Known rows, with every step that occurs
tulor > nukez: [ 0.58  0.14  0.02  0.52 -3.17 -0.82  1.59 -1.49  0.42 -0.85  0.58 -0.47
 -0.07 -1.13  0.64 -0.24  0.02 -0.01 -0.57 -0.01 -0.38  1.66]
litus > tulor > gosuva: [-0.45  0.53  1.36  1.38 -2.34  0.13 -1.71  1.83  1.12 -0.69 -3.03 -1.13
  0.06  0.44 -0.03  0.82  0.01 -1.12  0.94  0.33  1.17  0.34]
tulor > kele > gefo: [ 2.88 -0.55 -0.01 -0.20 -3.53  0.83  1.12 -2.30 -0.74  0.55 -2.29  1.62
 -0.76  1.24  1.38  1.38  0.44  1.88  2.09  1.24 -0.58 -2.13]
kele > tulor > nukez > saboka > litus: [-2.91  0.50 -0.13 -0.01  4.20 -0.51  1.94 -1.00  0.67 -1.90  2.26 -1.09
  0.72 -0.45 -1.37 -2.51  0.36 -4.83 -4.05 -0.52  0.34  1.10]
gosuva > saboka > kele > gefo: [ 3.65  0.19 -0.26 -1.57 -2.73  1.74 -0.60 -0.33 -1.35  2.46 -0.69  3.18
 -0.17  2.71  1.07  2.71  0.85  4.78  1.56 -0.09 -0.74 -1.20]
gefo > kele > tulor > gosuva > saboka: [-0.55  1.89 -0.86  0.33  2.93 -0.86  0.57  2.66  2.29  0.97  2.71  0.47
  0.59  1.30 -1.15  3.18 -1.42 -0.97 -5.31  1.51 -1.37  1.86]
tulor > nukez > saboka > kele > gefo: [ 2.34  1.63 -0.47 -0.80 -4.05  0.07  0.82 -0.28 -1.41  0.91 -2.09  1.97
  0.65  0.75  0.03 -0.91  2.23  1.06 -3.16 -0.15  0.07 -2.05]
gefo > kele > tulor > gosuva: [-0.59  1.66  0.72  1.62  1.29 -1.71  1.15  2.85  2.74  0.61  1.46 -0.49
  0.65  1.72 -0.95  2.08 -0.94 -1.45 -7.21  2.69 -2.01  0.80]
litus > tulor: [-0.25 -1.52  1.23  0.81 -2.94 -0.26 -0.13 -0.06  0.39 -0.83 -1.50 -0.92
 -0.09 -0.56  0.77  0.37  0.00  1.05  2.37  0.72  0.65 -0.57]
litus > tulor > nukez > saboka > kele: [-0.05  0.16  0.07 -0.12 -3.32 -0.45 -1.07  0.94 -1.30 -0.05 -2.21 -0.38
  0.80 -1.27 -0.04 -2.77  1.30  0.26 -2.40  0.21  1.90 -1.20]
saboka > nukez > tulor > kele: [-0.56 -1.73 -0.63  0.73  1.11 -1.20 -0.31 -1.14 -1.04 -0.03  0.52 -0.81
 -0.34 -2.83  0.61 -3.01  0.24 -0.22  2.45  0.03 -0.99 -1.00]
nukez > saboka > litus > tulor > kele: [-1.56 -0.81 -0.01 -0.06  1.37  0.79 -0.77 -0.21 -1.10 -1.68 -2.37 -0.69
 -0.85 -0.29 -0.53 -3.23 -0.22 -2.04  3.21  0.09  2.52 -2.85]
kele > tulor: [-0.24 -0.76  1.26  0.70  0.41 -0.36  1.43 -0.69  1.52 -0.61  2.53 -0.92
  0.55  0.86  0.57  0.99 -0.06  0.56 -3.77  2.25 -1.95  1.50]
gosuva > tulor > nukez > saboka > litus: [-1.45  0.65  0.21 -1.18  2.58  0.38  0.04 -0.96 -1.34 -1.21  0.55 -1.57
 -0.82 -2.13 -1.38 -2.23 -0.53 -1.58  2.35 -2.60  2.01 -0.97]
gosuva > saboka > litus > tulor: [-1.49 -1.65 -0.23 -0.61  1.94  1.28 -0.74 -0.69 -0.28 -0.52 -0.55  0.21
 -0.80  0.05 -0.09  0.43 -0.93 -0.46  6.54 -2.08  2.02 -0.21]
gefo > kele: [ 0.95  0.28  0.16  0.97 -2.68 -1.87  2.03  1.09  1.25  0.33  1.15  0.33
 -0.45  0.30  0.03  1.32 -0.96  2.06 -1.84  2.31 -1.90 -1.16]
litus > tulor > nukez > saboka: [-1.57 -0.02 -0.50  0.37 -2.27 -1.15  0.38 -0.27 -0.19 -2.01 -1.39 -1.19
  0.65 -3.12 -0.47 -2.35  0.86 -2.19 -0.79 -0.62  2.27 -0.49]
nukez > tulor > kele > gefo: [ 1.83 -1.22 -0.34  0.28 -2.71 -0.02  0.58 -3.20 -1.20  1.10 -2.16  1.49
 -0.38 -0.76  1.27 -0.16  0.96  0.39  2.57  0.81 -0.12 -3.68]
gosuva > saboka: [ 1.07  0.09 -0.72 -0.56 -0.87  0.68  0.26 -0.54  0.17 -0.40  2.22  0.59
 -0.45  0.28  0.42  1.67 -0.74  2.42  2.20  0.17 -0.86  1.54]
gefo > kele > tulor > nukez > saboka: [-1.80  1.13 -1.01  0.57  1.36 -2.88  3.42  0.66  1.44 -0.61  3.03 -0.51
  1.30 -1.75 -1.38 -1.02 -0.04 -2.68 -8.83  1.84 -0.97  0.13]
saboka > kele: [ 2.74  0.10  1.37  0.15 -3.97  0.56 -0.70  0.89 -0.47  0.98 -0.05  0.42
 -0.28  2.21  1.12  0.21  0.26  4.36 -1.12  2.24 -1.60 -0.37]
tulor > nukez > saboka > kele: [ 1.26  1.70 -0.20 -0.30 -3.39 -0.29 -0.11  0.81 -0.98 -0.12 -0.05  0.18
  0.53 -0.16 -0.19 -2.48  1.10  1.23 -4.29  0.95 -0.13 -0.23]

Rows
[-0.74 -1.94 -0.81 -0.96  2.08  1.80 -1.25 -1.53 -1.33 -0.21 -1.41  0.42
 -1.26  0.11  0.45 -0.33 -1.36 -0.39  7.13 -1.28  2.62 -0.85] | gosuva > saboka > litus > tulor > kele
[ 0.32 -1.88 -0.89  0.14  0.20 -0.78  0.50 -2.19 -1.33  0.96 -1.58  0.86
 -0.19 -1.98  0.77 -1.48  1.31 -0.27  3.30 -1.03 -0.79 -3.03] | saboka > nukez > tulor > kele > gefo
[ 0.38 -1.66 -2.47 -1.03  2.02 -0.04 -0.08 -2.48 -1.86  1.37 -0.18  1.95
 -0.28 -2.29  0.57 -0.40  0.75  0.23  5.00 -2.30 -0.15 -1.95] | gosuva > saboka > nukez > tulor > kele > gefo
[ 0.74 -0.18 -0.61 -1.09  0.87  0.42 -0.11 -0.69 -0.28  1.68  2.84  0.77
  1.10  0.42  0.71  0.64  0.13  1.38 -4.23  0.45 -0.72  2.86] | gosuva > saboka > kele > tulor > nukez
[-1.42 -1.14 -1.55 -0.14  2.70 -0.92 -0.23 -0.42 -0.46  0.05  2.76 -0.04
  0.07 -3.07 -0.11 -1.08  0.06  0.16  3.53 -2.08 -0.94  0.64] | gosuva > saboka > nukez > tulor
[ 2.03  0.76  0.09 -0.80 -2.42  2.04 -3.04  1.79 -0.84  2.55 -4.44  2.51
  0.28  2.56  0.28  2.90  1.02  1.73  2.09 -1.23  1.66 -1.56] | litus > tulor > gosuva > saboka > kele > gefo
[-2.87  0.90 -0.86  0.30  4.37 -2.19  3.41  0.48  1.25 -0.83  2.57 -0.44
  0.71 -0.71 -2.05 -1.81 -0.49 -4.62 -6.35  0.34 -0.19 -0.63] | gefo > kele > tulor > nukez > saboka > litus
[ 2.99 -1.18  0.74 -1.39 -1.71  1.46 -0.18 -2.52 -1.95  1.36 -1.97  0.52
 -1.27 -0.15  1.11  1.97 -0.21  3.93  4.29 -0.13  0.47 -3.19] | gosuva > tulor > kele > gefo
[-1.63  0.82  0.19  1.65  1.27 -1.40 -1.32  1.73  0.71 -0.27 -0.37 -1.23
  0.26 -1.57 -0.58 -1.67  0.61 -2.59  0.42 -1.19 -0.96  0.62] | saboka > nukez > tulor > gosuva
[-0.54  1.46 -1.06 -0.03  2.44  0.16 -1.28  2.38  0.69 -0.57  1.06 -0.16
 -0.22  0.20 -0.79  0.80 -0.44 -0.46  1.55 -2.08 -0.75  3.11] | tulor > gosuva > saboka > nukez
[ 1.50 -1.97  0.29 -0.05 -3.59  0.72  0.01 -2.20 -0.96  0.49 -4.65  1.08
 -0.52  0.09  1.40  0.98  0.65  1.02  3.97  0.52  1.50 -3.09] | litus > tulor > kele > gefo
[-0.41  1.35  1.48  1.23  1.14  0.02 -0.14  1.37  2.21 -0.55  0.83 -1.12
  0.76  1.97 -0.30  1.47 -0.17 -1.60 -4.97  1.80 -1.45  2.47] | kele > tulor > gosuva
[-0.95 -0.20 -0.31  0.87  0.16 -2.81  3.32 -0.40  1.79  0.47  2.55 -0.37
  0.96 -1.11 -0.18  0.80 -0.67 -1.22 -6.61  1.87 -1.54  0.95] | gefo > kele > tulor > nukez
[ 2.00 -0.98  0.87 -0.86 -0.87  0.98 -0.96 -1.39 -1.62  0.31  0.03 -1.32
 -1.44 -1.00  0.93  0.43 -1.31  4.01  3.31  0.81  0.29 -1.18] | gosuva > tulor > kele
[-2.09 -1.60  0.55  0.50 -0.41 -0.33  0.49 -1.58 -0.09 -0.88 -2.21 -0.79
 -0.34 -1.17  0.18 -1.43 -0.20 -3.05  4.11 -2.06  2.46 -0.11] | saboka > litus > tulor > nukez
[ 1.88  1.52  0.70 -0.21 -2.67  0.45 -0.83  1.97 -0.83 -0.08  0.27  0.26
  0.13  1.50 -0.18 -1.58  0.88  3.21 -3.43  2.37 -1.13 -1.30] | nukez > saboka > kele
[-0.60 -0.83 -0.26 -0.71  0.43  1.23 -0.04 -1.40 -1.63 -0.75 -4.64  1.04
 -0.66  0.59 -0.35 -1.67  0.85 -2.27  4.10 -1.07  2.74 -4.76] | nukez > saboka > litus > tulor > kele > gefo
[-1.70  0.31  1.51  1.17  0.56  0.88 -1.83  1.70  0.86 -0.84 -3.52 -0.93
 -0.56  1.52 -0.56 -0.13 -0.47 -3.26  3.62 -1.18  1.93 -0.30] | saboka > litus > tulor > gosuva
[ 0.66 -0.43  0.93  0.03 -1.00 -0.44  0.55 -0.44  0.12  1.23  1.55 -0.32
  1.14  0.70  0.93 -0.37  0.60  1.12 -6.00  1.74 -1.20  1.77] | saboka > kele > tulor > nukez
[-1.84  0.89 -0.66 -0.09  5.77 -0.06 -0.72  2.11  1.63 -0.36  3.00 -0.74
  0.79  0.43 -0.93  1.19 -0.31 -1.84 -2.62 -1.29 -1.32  4.19] | kele > tulor > gosuva > saboka > nukez
[-0.42  2.03 -0.32 -0.20  2.58  1.85 -1.28  1.21  0.63 -0.42  0.03  0.50
 -0.93  2.41 -0.87  1.32 -1.17 -1.73  3.43 -1.79  0.55  1.96] | tulor > gosuva > saboka > litus
[ 0.52  0.83  1.08 -0.19  0.59  0.04 -0.22  1.63 -0.05  0.22  2.06 -0.28
  1.11  1.70 -0.35 -1.29  1.00  1.79 -7.59  3.01 -1.78 -0.21] | nukez > saboka > kele > tulor
[-1.45 -1.79  1.41  0.58  0.15  0.47 -0.30 -0.37  0.15 -0.89 -1.94 -0.72
 -0.73  0.49  0.16 -0.54 -0.48 -1.07  4.89 -0.96  1.49 -1.20] | saboka > litus > tulor
[-1.95  0.07 -0.73  0.08  2.44  0.08 -2.38  2.53  0.44 -0.54 -1.09 -0.71
  0.18 -1.13 -0.71  0.47 -0.22 -1.22  3.41 -2.79  1.22  1.95] | litus > tulor > gosuva > saboka > nukez
[ 2.68  0.30 -0.19 -1.04 -1.96  1.33 -1.37  0.78 -0.96  1.43  1.50  1.45
 -0.31  1.92  0.89  1.26 -0.24  4.80  0.35  1.02 -1.07  0.67] | gosuva > saboka > kele
[-0.27 -0.60 -1.09 -0.58  2.02 -0.20  0.24  0.46 -0.05 -0.63  2.60 -0.05
 -0.33 -0.92  0.01  0.36 -0.39  1.83  2.88 -1.62 -1.40  2.15] | gosuva > saboka > nukez
[ 0.82  2.23 -0.56  0.03 -0.49  1.01 -1.26  1.44  0.83 -0.24  0.62  0.32
 -0.30  1.41 -0.30  2.20 -0.77  0.18  0.74 -0.29 -0.21  2.47] | tulor > gosuva > saboka
[-0.82 -0.61  0.45  0.57  0.03 -1.11  2.08 -1.82  1.27 -0.63  2.33 -1.11
  0.98 -0.87  0.48  0.13  0.18 -1.41 -4.53  0.82 -0.93  2.62] | kele > tulor > nukez
[ 0.57 -0.50  0.80 -0.66 -1.47 -0.18  0.19 -1.78 -0.73 -0.02  0.67 -1.63
 -0.54 -2.46  0.47  0.45 -0.65  2.01  1.96 -1.17  0.64  0.63] | gosuva > tulor > nukez
[-1.78  1.30  0.14 -0.16  5.90  1.61 -0.79  1.03  1.40 -0.27  1.86  0.05
  0.04  2.71 -1.04  1.65 -1.11 -3.27 -0.79 -1.10 -0.04  2.90] | kele > tulor > gosuva > saboka > litus
